In the rows, zero is written as 128.
Known rows, with every way that one mark hangs from another
togim{figo{vezo}}: [111 152 156 145 121  94 146 102 118 124 133 124 104 132 105 114 120 119
 156 114 101]
naripi{figo{vezo} vupig}: [ 90 112 140 147 138  95 123 139 147 112  94 144 136 139 101 131 162 135
 110  73 127]
libun{vupig{gikuram{figo tifudot} naripi}}: [102 147 137 105 135  51  87  75 106 123 106 163 152 120  79 166  73 132
 182  95 195]
vupig{gikuram{figo tifudot{konep vezo}} naripi}: [ 99 107 141  94 128  37  73  76 108  88 161 140 165 131 136 173  56 175
 188 125 188]
naripi{vupig{gikuram{figo}}}: [ 97  82 140 140 115  78 119  96 148 126 107 170 161 122  83 152  93 112
 168  94 167]
naripi{figo vupig}: [100  95 120 127 126 109 123 128 162 129 102 148 156 137  88 136 155 122
 127  82 134]
togim{figo{gikuram konep}}: [ 98 153 113 123 115  73 142  96 148 137 129 129 139 147 104 125 100 102
 150 134  97]
togim{figo}: [119 135 134 127 106 107 147  91 130 142 140 129 121 129  91 119 113 106
 173 123 106]
gikuram{figo{konep vezo} tifudot}: [ 61 145 149 137 142  82 102  99  79  76  94 127 134 125 124 143  92 162
 118 111 165]
libun{vupig{naripi{figo{milen}}}}: [ 97 127 117 105 157  91 110 107 124 110 110 165 138 167  86 137 135 125
 145 126 128]
togim{figo{milen}}: [ 95 121 130 122 119 108 150  95 112 121 134 136 127 151  98 122  98 111
 170 143  92]
figo{gikuram{tifudot{konep}} milen vezo}: [ 53 149 124 144 139  68 109 132 125  86 116 149 159 151 143 151  79 160
 110 110 106]
gagi{togim{figo}}: [122 151 111 133  99  84 148  70 116 131 126 141 134 129  89 134 100  97
 188 122 127]
togim{figo{gikuram milen vezo}}: [ 85 151 137 148 134  67 149 111 125 118 121 142 127 150 116 129 100 109
 143 113  61]
figo{gikuram{tifudot} konep milen vezo}: [ 47 175 120 135 153  71 105 131 109  84  93 138 149 163 137 152  83 146
  92 118 115]
libun{vupig{gikuram{tifudot} naripi{figo{milen}}}}: [ 94 149 104  86 149  47  83 107 119 109  96 156 162 162  85 165  98 149
 159 104 167]
figo{konep milen}: [ 74 125 119 125 141 120 122 112 118  92 123 150 138 174 117 130  96 127
 123 169 128]
togim{figo{gikuram konep milen vezo}}: [ 66 159 129 137 139  61 146 113 116 101 112 134 127 168 122 122  92 120
 132 144  74]
gagi{togim{figo{gikuram{tifudot} konep vezo}}}: [ 77 208 106 132 119  30 128  91  98 105  86 121 147 136 115 153  79 127
 143 101 126]
naripi{figo{gikuram{tifudot} konep milen} vupig}: [ 39 121  88 105 141  70 106 139 139 100  60 140 190 165 106 165 115 147
  97  94 125]
figo{gikuram konep vezo}: [ 84 168 131 156 145  79 118 126 149 108 120 148 133 154 128 131 108 119
 101 121 113]
libun{vupig{naripi{figo{gikuram milen vezo}}}}: [ 85 156 123 132 172  50 109 126 137 105 100 172 139 168 104 142 137 124
 120  95  97]
libun{vupig}: [105 137 153 129 126 144 120 107 149 143 110 159 130 122  83 133 117 101
 143 121 137]
gagi{togim{figo{konep milen}}}: [ 81 146  99 118 113  80 147  75  89  93 108 139 140 168 103 133  80 114
 171 173 123]
gagi{togim{figo{milen}}}: [ 99 138 106 128 109  85 151  73  97 111 119 148 141 152  96 138  87 103
 185 141 110]

Rows
[ 71 138 105 132 141  92 120 117 145 105 120 159 156 174 122 141  90 111
 117 149 105]
figo{gikuram konep milen}
[ 88 106 165 108 133 116  89  87  95 104 124 121 149  99 125 170  87 152
 153 100 155]
gikuram{figo tifudot{vezo}}
[ 56  74 160 100 131  86  90 102 101  94  92 145 177 126 114 189  61 154
 163 101 164]
naripi{vupig{gikuram{figo{milen} tifudot{vezo}}}}
[ 50  73 157 103 132 109  92  92  84  69 130 130 162 126 145 165  63 183
 156 142 143]
gikuram{figo{milen} tifudot{konep vezo}}
[ 68 175 106 145 129  38 146  91 102  90  95 145 140 169 123 139  80 111
 146 142  92]
gagi{togim{figo{gikuram konep milen vezo}}}
[ 74 149 107 126 135  89 109 117 130 118 112 152 166 146 115 165  83 123
 122  99 109]
figo{gikuram{tifudot} milen}
[ 75 124 131 107 151  55 101  77 102  89 106 179 146 170  90 149  67 127
 173 166 175]
libun{vupig{gikuram{figo{konep milen}} naripi}}
[102 159 140 108 124 100  94 107 140 140  97 149 153 116  81 162  81 125
 157 100 176]
libun{vupig{gikuram{tifudot}}}
[103 147 115  98 150  84 105 104 135 111 108 149 134 164  87 128 144 130
 136 137 157]
libun{vupig{naripi{figo{konep}}}}
[116 162 107  88 141  45  79 104 138 128 105 149 157 140  78 162 111 143
 162  84 182]
libun{vupig{gikuram{tifudot} naripi{figo}}}
[128 146  85 126 145  42 108 108 168 131 144 160 156 157 106 142 139 112
 137  84 113]
vupig{naripi{figo{gikuram}}}
[ 76  83 115 123 135 110 126 131 142 109  93 156 158 158  92 140 142 129
 125 103 118]
naripi{figo{milen} vupig}
[ 74  86 162 106 121 108  90  87 104  88 138 124 158 105 139 164  78 177
 159 121 160]
gikuram{figo tifudot{konep vezo}}
[ 90 147 113 117  99  63 131 100 145 133 134 124 160 124 112 141  83 136
 164 104 106]
togim{figo{gikuram{tifudot{konep}}}}
[ 39 133 145 134 152  84 105 105  58  57  86 135 138 146 130 147  79 169
 115 129 149]
gikuram{figo{konep milen vezo} tifudot}
[ 71 188 125 139 144  70 103 129 126 103 102 131 145 140 130 149  97 139
  95  99 131]
figo{gikuram{tifudot} konep vezo}
[ 58 146 133  83 131  83 113 102 103 103 113 103 156 148 133 162  69 142
 146 143  95]
togim{figo{gikuram{tifudot{vezo}} konep milen}}
[ 91  90 130 137 132  73 111  86 122 100 126 171 156 145 107 152  67 127
 172 131 144]
vupig{gikuram{figo{milen}}}
[ 49 107 129 131 154  91 122 144 120  73  74 144 141 177 113 129 143 152
  93 123 126]
naripi{figo{konep milen vezo} vupig}
[ 84 154 130  95 139  46  85  75  97 104  96 155 152 137  86 162  67 144
 169 125 209]
libun{vupig{gikuram{figo{konep} tifudot} naripi}}
[ 67 146 144 131 137  88 146 108  89  87 114 124 109 169 118 110 101 133
 139 162  98]
togim{figo{konep milen vezo}}
[ 88  99 160 159 128  65 118 108 133 110 101 168 144 123  97 147  99 127
 149  82 161]
naripi{vupig{gikuram{figo{vezo}}}}
[ 78 158  85 125 117  52 146  81 116 107 105 150 157 169 109 145  74  99
 164 153  99]
gagi{togim{figo{gikuram konep milen}}}
[111 181 118 157 114  44 147  88 129 129 115 146 135 131 108 139  97  96
 163  91  93]
gagi{togim{figo{gikuram vezo}}}
[ 89 177 121 124 167  43 102 123 149 108  97 156 132 163 104 133 144 128
 110 106 126]
libun{vupig{naripi{figo{gikuram konep vezo}}}}
[ 78 130 124 112 124 102 145  95 104 103 122 128 128 169 106 117  94 121
 157 174 104]
togim{figo{konep milen}}
[ 99 181 102 107 154   7  78 116 112  80 115 127 146 172 120 147 109 173
 130 103 183]
vupig{gikuram{tifudot} naripi{figo{konep vezo}}}
[ 60 161 104 103 124  68 130 101 109 111 103 122 156 157 112 146  74 130
 143 133  98]
togim{figo{gikuram{tifudot} konep milen}}
[ 79 170 104 119 130  84 104 114 141 120 110 135 163 142 117 155  90 128
 114 110 138]
figo{gikuram{tifudot} konep}
[ 75 125 154 154 144  91 116  98 100  84 114 143 122 136 123 125 106 142
 124 132 148]
gikuram{figo{konep vezo}}
[103 158 104 122 104  78 146  71 107 113 115 131 135 148  97 129  94 106
 175 153 139]
gagi{togim{figo{konep}}}
[ 52 112 150 151 154  91 119 103  81  62 104 151 126 158 129 130  93 147
 122 152 132]
gikuram{figo{konep milen vezo}}
